Each row was made from one path, in order. Every step used is in the known rows, and no mark comes twice. Write each row's path.
Known rows:
tilego -> getu: [ 1.70  0.29 -5.47  0.10  0.17 -0.93  0.16 -1.72  0.03  0.78 -2.81 -0.04
 -2.78  0.20 -3.18  2.78 -0.43  1.68 -2.62  0.84]
zalug -> poma: [ 1.97  1.47 -5.02 -2.29 -0.85 -0.21 -0.80 -3.32 -0.26  1.56 -0.50  1.78
  1.22  0.21 -0.40  4.13 -2.24  2.09 -2.33  1.79]
godako -> poma -> zalug -> getu -> tilego: [ 1.14  0.56 -1.01 -0.48 -2.68  4.64 -2.60 -2.85  2.39  3.05  0.92 -0.51
  0.02  1.63 -0.63  1.03 -1.07  2.37 -0.25 -0.05]
tilego -> getu -> zalug -> poma -> ziri: [ 1.37 -0.23 -2.53  3.65 -0.74  0.55 -1.46 -1.11 -1.55  2.36 -1.99  2.71
 -3.63  0.29 -0.64  3.31 -0.67  2.76 -1.09 -0.70]
getu -> zalug: [ 1.32  0.51 -5.48  3.86 -0.34  0.35 -1.49 -2.56  0.50  2.05 -3.01  0.87
  0.83  0.32 -0.95  3.36 -0.64  2.59 -1.49  0.02]
poma -> godako: [ 1.10  1.19 -3.62 -0.40 -0.63  1.04 -1.16 -2.93  1.29  1.47 -0.72  0.63
  1.70  3.03  0.81  3.60  1.90  3.40 -1.92  1.09]
tilego -> poma: [ 2.25  0.62 -3.79 -0.17 -0.17 -2.21  0.75 -2.50  1.06  1.00  0.92  1.79
  1.59  0.01 -0.18  3.65 -1.28  0.94 -2.02  1.27]
tilego -> getu -> godako -> poma -> ziri: [ 3.38 -0.21 -0.68 -0.65  1.32  2.50 -0.66 -3.08  1.45  2.20 -1.38 -0.21
 -3.00  5.12 -0.69  1.42  0.14  3.41 -1.98 -1.22]
zalug -> poma -> tilego -> getu: [ 0.55  0.13 -2.49 -0.02 -0.74  2.02 -0.61 -2.92 -0.49  2.14  0.43  2.32
 -1.79 -0.48 -3.20  3.10 -1.92  1.42 -1.71  2.62]
ziri -> poma -> tilego -> getu -> zalug: [ 0.17 -1.64 -0.68  6.36 -1.40  0.17 -0.94 -0.90  0.34  1.54  0.03  2.89
 -1.63 -1.22 -1.88  2.24 -0.44 -0.17 -0.96 -0.06]
godako -> poma -> tilego -> getu -> zalug: [ 0.76 -0.84 -0.86  4.19 -0.79  3.06 -2.48 -2.35  0.83  2.80  0.03  1.05
 -2.20  2.11 -2.07  1.45 -1.47  2.15 -0.60  0.36]
tilego -> poma -> zalug: [ 0.56  1.28 -1.82  3.39 -1.15 -3.58 -0.16 -1.52  1.75  1.45  2.06  1.41
  0.77 -0.02  0.70  2.60 -1.41  2.48 -1.57  1.53]
godako -> getu -> zalug -> poma: [ 0.02  1.65 -3.22  1.83 -0.97  1.11 -1.42 -1.90  0.32  2.32 -1.75  0.72
 -2.34  2.02 -0.12  3.14 -2.15  2.73 -0.80  0.53]
dedafa -> poma -> tilego -> getu: [ 0.55 -0.35 -2.53  2.85 -0.22  2.05 -1.08 -0.58  1.02  2.53  0.79  2.24
 -2.38 -2.46 -3.83  1.92 -1.43  0.52 -2.64  2.60]
zalug -> getu -> godako -> poma: [ 1.56  0.23 -1.15 -4.41 -0.28  3.21 -0.91 -3.84  2.47  2.10 -0.08 -0.93
  1.11  4.27 -0.29  2.29  0.86  1.65 -1.62  0.53]
godako -> poma -> tilego: [ 1.90  0.76 -2.97 -0.74 -0.17  4.73 -1.80 -5.33  2.22  2.62  1.72  0.48
  1.40  2.44 -0.38  2.23 -2.75  2.26 -2.22  1.53]
godako -> poma: [ 2.88  1.20 -4.40 -2.17 -0.34  1.01 -1.52 -4.04  1.45  1.52  0.10 -0.44
  0.80  3.06  0.39  2.61 -2.21  2.53 -2.47  0.47]
dedafa -> poma -> zalug: [ 0.45  1.68 -2.89  4.22 -1.66 -1.52 -2.02  0.03  1.86  2.59  1.17  1.45
 -0.38 -1.76 -0.32  1.93 -1.95  2.81 -2.48  2.15]
tilego -> getu -> godako: [ 1.72 -0.14 -3.17  0.18  1.24 -0.66  0.63 -1.99  0.85  1.34 -3.75 -0.12
 -1.59  2.19 -3.70  2.38  1.11  2.31 -2.08  0.85]
getu -> godako: [ 2.09  0.82 -4.30 -0.29  1.33  0.91  0.05 -3.76  1.67  1.85 -2.98  0.11
  1.87  2.48 -1.73  3.10  0.24  2.91 -2.15  1.10]
dedafa -> poma -> zalug -> getu: [-0.98  1.09 -1.81  1.99 -2.65  0.25 -1.96  0.37  2.02  2.34  1.73  1.08
 -1.15 -2.59 -0.26  2.07 -0.21  1.26 -2.39  2.16]
tilego -> poma -> godako -> getu: [ 0.65  1.23 -0.24 -0.13 -0.61 -0.14  0.48 -1.60  2.48  1.04  1.91  0.58
 -1.07  4.80  1.87  2.88  1.45  2.19 -0.90  0.76]
tilego -> poma -> zalug -> getu -> godako: [-0.69  0.40  1.63  1.23 -1.23 -1.38  0.40 -1.34  2.81  1.77  1.82  0.83
  1.04  1.10  0.24  2.28  1.77  1.52 -0.72  1.60]
dedafa -> poma -> godako: [ 1.34  0.77 -2.05  0.81 -1.45  0.43 -2.02 -0.29  1.53  2.20  1.25  2.22
  1.44  0.97  1.05  3.21  1.41  2.35 -2.02  1.89]

Write each row's path:
[ 3.69  0.82 -4.01 -1.23  0.33  3.57 -1.61 -4.90  1.49  2.18  0.23  0.18
 -0.58  3.18  1.82  2.54 -2.31  3.39 -2.70 -1.14]
godako -> poma -> ziri
[ 2.98 -1.05 -2.27 -0.79 -0.59  5.16  0.38 -3.36  1.41  2.50  0.54  2.61
  0.20 -0.81 -0.37  3.07  0.16  0.12 -0.43 -1.13]
zalug -> getu -> tilego -> poma -> ziri
[ 0.15  0.86 -0.90  2.18 -2.29  0.12 -2.66 -1.38 -0.35  2.62  0.06  2.79
  2.14  2.71  1.97  4.36  1.62  3.56 -0.14  1.17]
getu -> zalug -> poma -> godako
[ 0.94  0.84  1.06  1.91 -0.44 -1.40 -1.30 -1.05  2.03  2.16 -0.23 -0.97
 -2.33  4.63 -1.43  0.41 -0.07  4.05 -1.21  0.66]
tilego -> getu -> godako -> poma -> zalug
[ 0.90 -0.56 -1.79  1.75  1.45  3.08  0.19 -3.32  1.63  2.39 -2.06  0.77
 -1.27  1.74 -4.49  2.17  0.65  2.13 -1.59  1.78]
poma -> tilego -> getu -> godako
[ 0.24  1.27 -4.72  3.73  0.03  1.76 -1.08 -2.18  1.50  1.99 -3.35 -0.57
 -2.87  2.19 -0.93  2.43 -1.12  2.89 -1.31 -0.41]
godako -> getu -> zalug
[ 0.82 -1.17 -1.76  2.06 -0.79  0.34  0.21 -2.17  0.60  0.86  0.91  2.36
 -1.71 -1.14 -2.14  2.46 -1.07 -0.52 -2.28  0.82]
ziri -> poma -> tilego -> getu
[ 1.19  0.45 -3.60  2.24 -0.26  3.46 -1.43 -2.37  1.95  3.17  1.56  2.67
  1.01 -2.21 -1.76  2.69 -2.34  0.95 -2.72  2.69]
dedafa -> poma -> tilego
[ 0.80 -0.70 -0.19  2.83  0.61  2.49 -0.70 -0.65  1.87  3.24 -0.04  2.24
 -1.47 -0.43 -4.37  1.64 -0.07  1.09 -1.89  2.65]
dedafa -> poma -> tilego -> getu -> godako
[ 3.01  0.26 -3.48  0.95  0.63  0.23  0.63 -3.51  1.15  1.40  1.00  2.39
  0.15  0.31  1.43  3.53 -1.09  1.80 -2.33 -0.29]
tilego -> poma -> ziri
[ 0.81  1.26 -2.86  2.87 -0.24  3.72 -1.57 -2.83  0.43  2.75 -1.59  1.32
 -3.74  2.38  1.20  3.23 -2.00  3.55 -1.10 -1.09]
godako -> getu -> zalug -> poma -> ziri
[ 0.71 -0.35 -4.45  4.54 -0.34 -1.17 -0.98 -0.61 -0.49  1.41 -3.89  0.61
 -2.75  0.00 -2.99  2.62  0.10  2.20 -1.31 -0.04]
tilego -> getu -> zalug
[-0.34  1.12 -0.27  4.98 -1.58  1.60 -2.68  1.16  2.23  3.02  0.11  1.20
 -2.08  2.72  1.19  2.17  1.48  3.04 -0.49  0.42]
dedafa -> poma -> godako -> getu -> zalug
[ 1.39  0.46 -0.97  0.10 -1.04 -1.68 -0.04 -1.99  1.34  1.12  2.31  2.23
  2.50  2.69  1.96  3.88  1.96  2.15 -1.09  1.31]
tilego -> poma -> godako
[ 1.40 -0.82  0.47 -1.64 -2.27  2.99 -0.27 -1.86  1.66  2.09  1.72  2.37
  2.35  1.59  0.06  3.40  3.33  0.50  0.72  0.50]
zalug -> getu -> tilego -> poma -> godako
[ 0.87  0.88 -3.72 -0.67 -0.47  3.54 -1.24 -4.66  0.51  2.62  1.20  2.77
  1.73 -0.23 -1.03  3.85 -2.64  1.94 -2.01  2.73]
zalug -> poma -> tilego
[ 0.51 -0.05 -2.97  2.74 -1.47 -1.84 -1.51 -0.18 -1.55  1.73 -2.17  2.12
 -2.02 -0.18 -2.13  3.31 -0.93  2.02 -0.83  0.92]
tilego -> getu -> zalug -> poma
[ 3.60 -0.22 -3.49  0.37 -0.39  0.94  0.42 -2.97  1.20  2.15 -0.17  2.42
  2.49 -0.25 -1.93  3.20 -1.78  0.87 -0.52  0.49]
getu -> tilego -> poma
[ 2.30 -0.78 -2.48 -1.96 -1.35  2.39  0.61 -2.38  1.37  1.92  0.44  1.92
  1.47 -1.18 -1.90  3.22  0.03 -0.68 -0.25  0.46]
zalug -> getu -> tilego -> poma
[ 2.53  1.10 -4.68 -1.26  0.03  2.25 -0.88 -4.26 -0.27  2.14 -0.34  2.20
 -0.21  0.52  1.05  4.22 -2.09  3.02 -2.64  0.27]
zalug -> poma -> ziri
[-0.22  1.48 -1.33 -0.96 -2.50  1.52 -2.15 -2.58  2.25  1.92  1.99 -1.14
 -0.93  1.98  1.14  1.47 -0.71  2.58 -1.74  0.76]
godako -> poma -> zalug -> getu
